Each row was made from one small tree. The marks that hang from a mark follow it in brackets, in alphabetical order. Every link used is in the known rows. Write each row's tree.
Known rows:
E(F Y(J L Z)): [-0.46  5.07  3.30 -4.45 -1.54  0.39  3.56 -2.05 -0.72  0.78 -5.54 -1.33
 -1.99 -2.06  0.90  2.33  1.75  3.60  4.00 -0.95  4.26]
Z(F(E(Y) N)): [ 3.77  2.23  2.05 -3.52  2.53 -0.85 -1.26  4.10  2.55  2.96  0.30 -2.30
  0.42 -4.45 -1.45 -1.13  1.78  0.83 -0.11  1.31  2.29]
J(F(N) Y(E Z)): [ 1.23  2.97  1.40 -1.83 -0.52 -1.04  3.30 -0.10 -0.09  0.89 -2.94  0.41
  0.56  0.91 -1.29  2.86 -2.98  4.49 -1.17  0.63 -0.16]
E(Y(J L Z(F))): [ 0.97  6.34  3.13 -4.83 -1.29  0.90  3.75 -0.45  0.04 -0.50 -1.81 -1.16
 -1.26 -2.91  2.11  0.72  1.40  2.33  3.15 -0.18  4.31]
L(Y(E Z)): [ 1.07  2.89  4.60 -3.43 -2.51 -1.14  3.01  1.04  0.46  0.67 -0.33  0.82
  0.87 -0.53  0.11  2.17  0.63  2.26  0.98  2.67  1.77]
L(Y(E(F(N)) J)): [ 2.75  3.76  2.97 -3.02 -0.81 -2.26  2.77  0.05  0.84  1.38 -1.49 -2.15
  1.78 -0.39 -2.08  3.34  1.44  3.92  2.85  1.38  2.59]
Z(F): [ 0.70  2.20  2.21 -1.00  1.59 -0.28  1.59  1.83  3.00  0.89  2.43 -1.44
  1.47 -0.57  1.90 -0.62 -0.37  0.51  0.75 -0.07  0.72]
Y(E): [ 1.31  1.30  1.73 -1.16 -0.01  0.14  1.67  2.45  0.52  1.68  0.75 -1.02
  1.20 -0.88 -0.51  1.86  0.19  1.94  1.64  1.22  0.24]
Y(E J L Z(F)): [ 1.21  6.58  3.75 -4.84 -3.23  0.67  4.60 -0.34 -0.43  0.01 -0.57 -0.45
 -0.73 -1.36  2.23  1.35  1.61  2.68  3.27  0.00  3.80]
E(F(N) Y(J L)): [ 1.80  4.24  1.18 -2.89  0.11 -0.01  1.92  0.12  0.44  1.63 -4.12 -3.87
 -0.90 -2.52 -0.66  2.22  0.97  3.77  2.97 -0.82  3.83]
Y(E(F(N)) L Z): [ 1.14  4.88  4.04 -3.11 -3.04 -0.46  2.05  0.61  0.18  3.37 -3.67 -1.65
 -1.54 -0.54  1.06  1.17  0.46  4.60 -0.20 -0.60  3.18]
J(Y(E L)): [ 2.13  1.97 -0.61 -4.26 -1.55  0.96  4.00  1.75 -0.28  2.34 -1.32 -0.43
 -0.23 -1.68 -0.34  3.62 -3.59  2.14  1.91  0.31  1.40]
J(F(E) Y(L)): [ 1.30 -0.35 -1.36 -4.13  0.09 -0.19  2.72 -0.04  0.23  2.74 -2.36  0.38
 -0.67  0.13 -1.24  3.41 -3.79 -0.22 -0.11  0.43  0.03]
L(Y(E J Z)): [ 1.01  4.07  4.40 -3.97 -2.78 -1.07  4.26 -0.03 -0.09 -0.65 -0.67  0.80
  0.85 -0.63 -0.66  3.32  2.09  2.77  3.32  3.02  2.42]
F(E(Y(L)) N Z): [ 3.40  2.78  1.09 -4.25  1.36 -0.02 -1.88  3.63  1.23  3.80 -1.52 -1.60
 -2.63 -3.52 -1.91 -1.85  0.96  1.83 -2.10  2.00  3.54]
J(F(E(Y) N)): [ 2.38  0.56  0.73 -1.58  2.40 -1.62 -0.49  2.44  1.26  2.31 -2.01 -2.02
  0.74 -1.82 -3.12  1.21  0.33  1.41 -0.99  1.51  0.04]
Z(F(E(Y))): [ 2.70  1.70  2.13 -4.30  2.49 -0.63 -0.19  3.13  1.88  2.32  0.24 -1.30
  0.54 -4.15 -0.96 -0.49  1.57 -0.30  1.73  0.96  1.83]
E(F(N Z) Y): [ 1.65  3.85  2.35 -1.09  3.73 -1.63 -1.14  1.05  1.63  2.37 -2.85 -2.63
 -0.77 -1.55 -1.56 -1.89  0.37  4.24 -1.52 -0.02  2.66]
L(Y(Z(F))): [ 0.69  3.84  4.96 -3.13 -1.02 -1.52  3.07  0.42  2.81 -0.17  1.51  0.40
  1.13 -0.31  2.48 -0.22  0.19  0.60 -0.19  1.39  2.13]
L(Y(E Z(F))): [ 2.01  5.12  5.33 -4.38 -2.06 -1.53  3.52  0.75  1.31  0.29  0.89  0.57
  1.44 -0.92  1.20  0.78  0.71  1.77  0.72  1.62  2.26]
E(Y(J L)): [ 1.13  2.96  0.41 -3.23 -0.43  1.29  2.97  0.81  0.10  0.23 -1.78 -2.40
 -0.81 -2.95 -0.23  2.53  0.47  1.66  4.02  0.65  2.84]
F(E N Z): [ 1.63  0.94  1.76 -1.59  2.41 -1.00 -2.55  3.63  2.81  3.55  1.09 -0.12
 -1.18 -0.98 -1.78 -2.54  1.30  1.55 -2.90  2.90  1.45]
J(F(Z) Y(E)): [ 1.47  2.87 -0.67 -1.87  2.41 -0.88  2.94 -0.50 -0.35  0.64 -1.33  0.57
  0.87  1.65 -2.69  1.41 -3.94  3.07 -0.93  0.52 -0.64]
L(Y(J Z)): [-0.54  2.92  4.01 -2.80 -1.94 -1.14  3.73 -0.66  1.14 -1.16 -0.15  0.88
  0.53  0.08  0.69  2.27  1.42  1.75  2.48  2.86  2.22]

Write each row's tree:
[ 1.50  1.56  3.35 -3.43  0.25 -0.70 -1.35  3.24  1.24  2.90 -2.43 -0.20
 -1.36 -3.67 -1.41 -0.04  2.72  2.45 -0.61  2.61  2.24]
F(E(Y(Z)) N)
[ 0.91  5.85  3.34 -3.08 -2.17  0.24  2.74  0.40  1.95  0.42 -0.02 -1.39
 -1.18 -0.92  2.87 -0.27  1.08  2.99  0.72  0.23  3.95]
Y(J L Z(F(N)))
[ 2.25  2.82  2.17 -3.26 -1.48 -1.24  3.85  0.77  0.49 -0.31  0.79 -0.54
  2.10 -0.90 -1.47  3.59  1.20  1.82  4.12  2.71  1.65]
L(Y(E J))
[ 2.62  1.24  1.07 -3.39  1.45 -0.20 -0.73  2.93  1.07  2.04 -1.44 -1.92
 -0.18 -4.13 -3.26  1.33  3.12  1.87  2.68  2.68  2.09]
F(E(Y(J)) N)
[ 1.64  4.78  3.93 -2.42  0.93 -0.64  0.68  2.20  2.17  0.69 -0.73 -1.63
 -0.13 -2.84  1.06 -1.47  1.05  3.19 -0.73  0.52  2.75]
E(Y(Z(F(N))))
[ 0.00  4.76  2.39 -2.78 -3.25  0.44  5.14 -1.99 -1.61 -0.51 -2.78  0.09
 -0.11  1.38  0.43  3.39  0.24  3.15  2.24  0.18  1.55]
Y(E J(F) L Z)
[ 2.38  3.68  2.02 -2.42 -1.42 -0.41  1.58  1.40  0.88  3.79 -2.37 -2.99
 -0.38 -0.91  0.12  1.76 -0.43  3.62  0.55 -1.05  2.50]
Y(E(F(N)) L)
[ 3.11  5.63  5.37 -3.76 -1.83 -2.02  2.27  1.82  1.96  0.83  1.03 -0.47
  1.40 -0.94  0.97  0.06  0.60  2.92 -1.04  1.92  2.81]
L(Y(E Z(F(N))))
[ 1.44  2.26  1.93 -0.98  2.56 -1.33  0.04  1.69  1.82  2.53 -2.86 -3.37
  0.26 -2.15 -1.17  0.88  0.47  3.38  0.66 -0.44  1.75]
E(F(N) Y)
[ 0.38  1.88  2.91 -4.71 -0.22  0.10  0.99  0.79 -0.08  0.93 -2.91  0.69
 -1.19 -3.56 -1.49  1.64  3.85  1.83  3.71  2.80  2.66]
F(E(Y(J Z)))
[ 2.50  2.97  5.20 -4.51 -1.12 -2.37  0.39  2.31  3.33  2.20  1.19  0.57
  0.20 -1.43  0.53 -0.94  1.86  0.61 -1.77  2.90  2.89]
L(Y(Z(F(E N))))
[ 0.50  3.78  4.68 -1.65 -1.05 -1.23  1.18  0.84  0.50  2.60 -3.04 -0.96
 -0.23 -0.48  0.05  0.84  1.47  5.14 -0.13  0.06  1.91]
Y(E(F(N)) Z)
[-0.73  2.89  0.44  0.34  2.50 -1.07  2.37 -1.51  0.90 -0.96 -0.09 -0.38
  0.61  2.52 -1.20 -0.10 -0.17  2.35  0.23  1.07  0.36]
Y(J(F(Z)))
[ 1.45  4.73  1.85 -1.72  3.29 -1.25  0.15 -0.20  1.12  1.29 -3.04 -2.72
 -0.80 -1.49 -2.36 -0.82  1.81  4.80  1.06  0.39  3.40]
E(F(N Z) Y(J))
[ 1.71  4.06  5.39 -3.10 -2.19 -2.50  2.04  0.04  1.11  2.04 -2.60 -0.44
  0.62 -0.02 -0.50  1.69  0.83  4.23 -0.13  1.09  2.62]
L(Y(E(F(N)) Z))
[ 0.97  4.04  1.72 -3.62 -1.92  0.15  3.83 -0.94 -0.85  1.83 -2.66 -2.07
 -0.08 -0.54  0.04  3.47  0.93  3.14  4.72 -0.92  2.85]
Y(E(F) J L)
[ 0.13  4.02  2.33 -0.90  0.56 -0.89  2.35 -0.71  0.25 -1.07 -3.42 -1.54
  0.40 -0.49 -1.33  1.85  1.10  4.15  0.71  0.97  1.19]
E(Y(J(F(N)) Z))
[ 2.43  0.99  1.47 -2.49  0.06 -2.88  1.71  0.39  1.65  0.89 -0.18 -0.71
  1.95  0.57 -2.97  2.78  0.89  0.79  0.36  3.06  0.85]
L(Y(J(F(E N))))
[ 0.58  3.02  2.26 -2.23 -0.06 -0.59  2.85 -0.72 -0.35  1.28 -1.82 -1.44
  1.35 -0.39 -1.17  2.96  1.78  3.44  4.88 -0.01  1.65]
Y(E(F) J)
[ 0.88  3.27  1.54 -4.99 -3.01  0.98  4.35  0.56 -0.99  1.84 -2.83  0.98
 -1.60 -1.15  0.75  2.96 -2.75  3.07  1.48  0.69  2.29]
J(Y(E L Z))
[ 1.20  3.42  1.06 -3.17  2.29 -1.12  1.91 -0.47 -0.20  2.52 -2.88  0.24
 -0.20  0.08 -2.08  0.87 -2.32  3.99  0.68 -0.15  1.48]
J(Y(E(F(Z))))
[ 1.30  3.63  4.01 -3.83 -0.30 -0.72  0.48  1.59  2.02  1.58  0.36  0.33
 -0.52 -1.88  0.33 -0.64  3.58  2.07  1.02  2.05  2.86]
Y(J Z(F(E N)))
[-1.23  3.46  2.85 -2.73 -2.81  1.10  3.56 -0.41  0.35  0.06 -1.38 -0.05
 -1.55 -0.48  2.09  1.83  0.91  2.41  2.50  1.00  2.86]
Y(J L Z)
[ 2.95  2.78 -1.04 -2.33 -0.78 -0.44  3.74  0.74 -0.12  2.05 -2.42 -1.72
  0.32  0.45 -1.44  3.70 -4.69  3.34 -0.98 -0.28  0.20]
J(F(N) Y(E L))
[ 1.35  1.08  1.16 -0.61  2.91 -1.95 -1.30  1.71  2.38  2.71  0.09 -0.33
 -0.14  1.35 -2.39 -1.69  0.07  1.53 -4.03  1.92 -0.07]
J(F(E N Z))
[ 2.05  3.81 -0.97 -3.30  0.46 -0.02  4.09 -0.79 -1.10  1.26 -2.03 -0.21
 -0.70  1.62 -1.45  1.43 -4.80  2.88 -1.15 -0.16  0.80]
J(F(Z) Y(E L))
[-0.59  4.28  4.31 -2.98 -1.55 -0.65  3.26 -1.67 -0.85  0.99 -3.43 -0.06
  0.05 -0.19 -0.20  2.64  2.72  4.70  4.28  0.05  2.44]
Y(E(F) J Z)
[ 0.78  1.90  2.96 -5.59 -1.74  0.81  0.83  1.93  0.00  2.78 -3.20  0.09
 -2.69 -3.86  0.15  0.90  1.57  0.91  1.04  1.67  3.29]
F(E(Y(L Z)))
[ 0.66  3.68  5.36 -3.73 -2.31 -2.23  3.36 -0.95  0.24  1.52 -2.60  0.31
  0.74  0.18  0.06  2.51  0.94  3.12  1.58  0.95  2.19]
L(Y(E(F) Z))
[-1.07  1.29  2.61 -2.39 -0.51 -0.89  2.24 -1.23  0.17  0.38 -2.08  1.29
  0.01  0.99 -0.90  2.16  2.09  1.40  1.80  2.15  0.26]
Y(J(F(E)) Z)
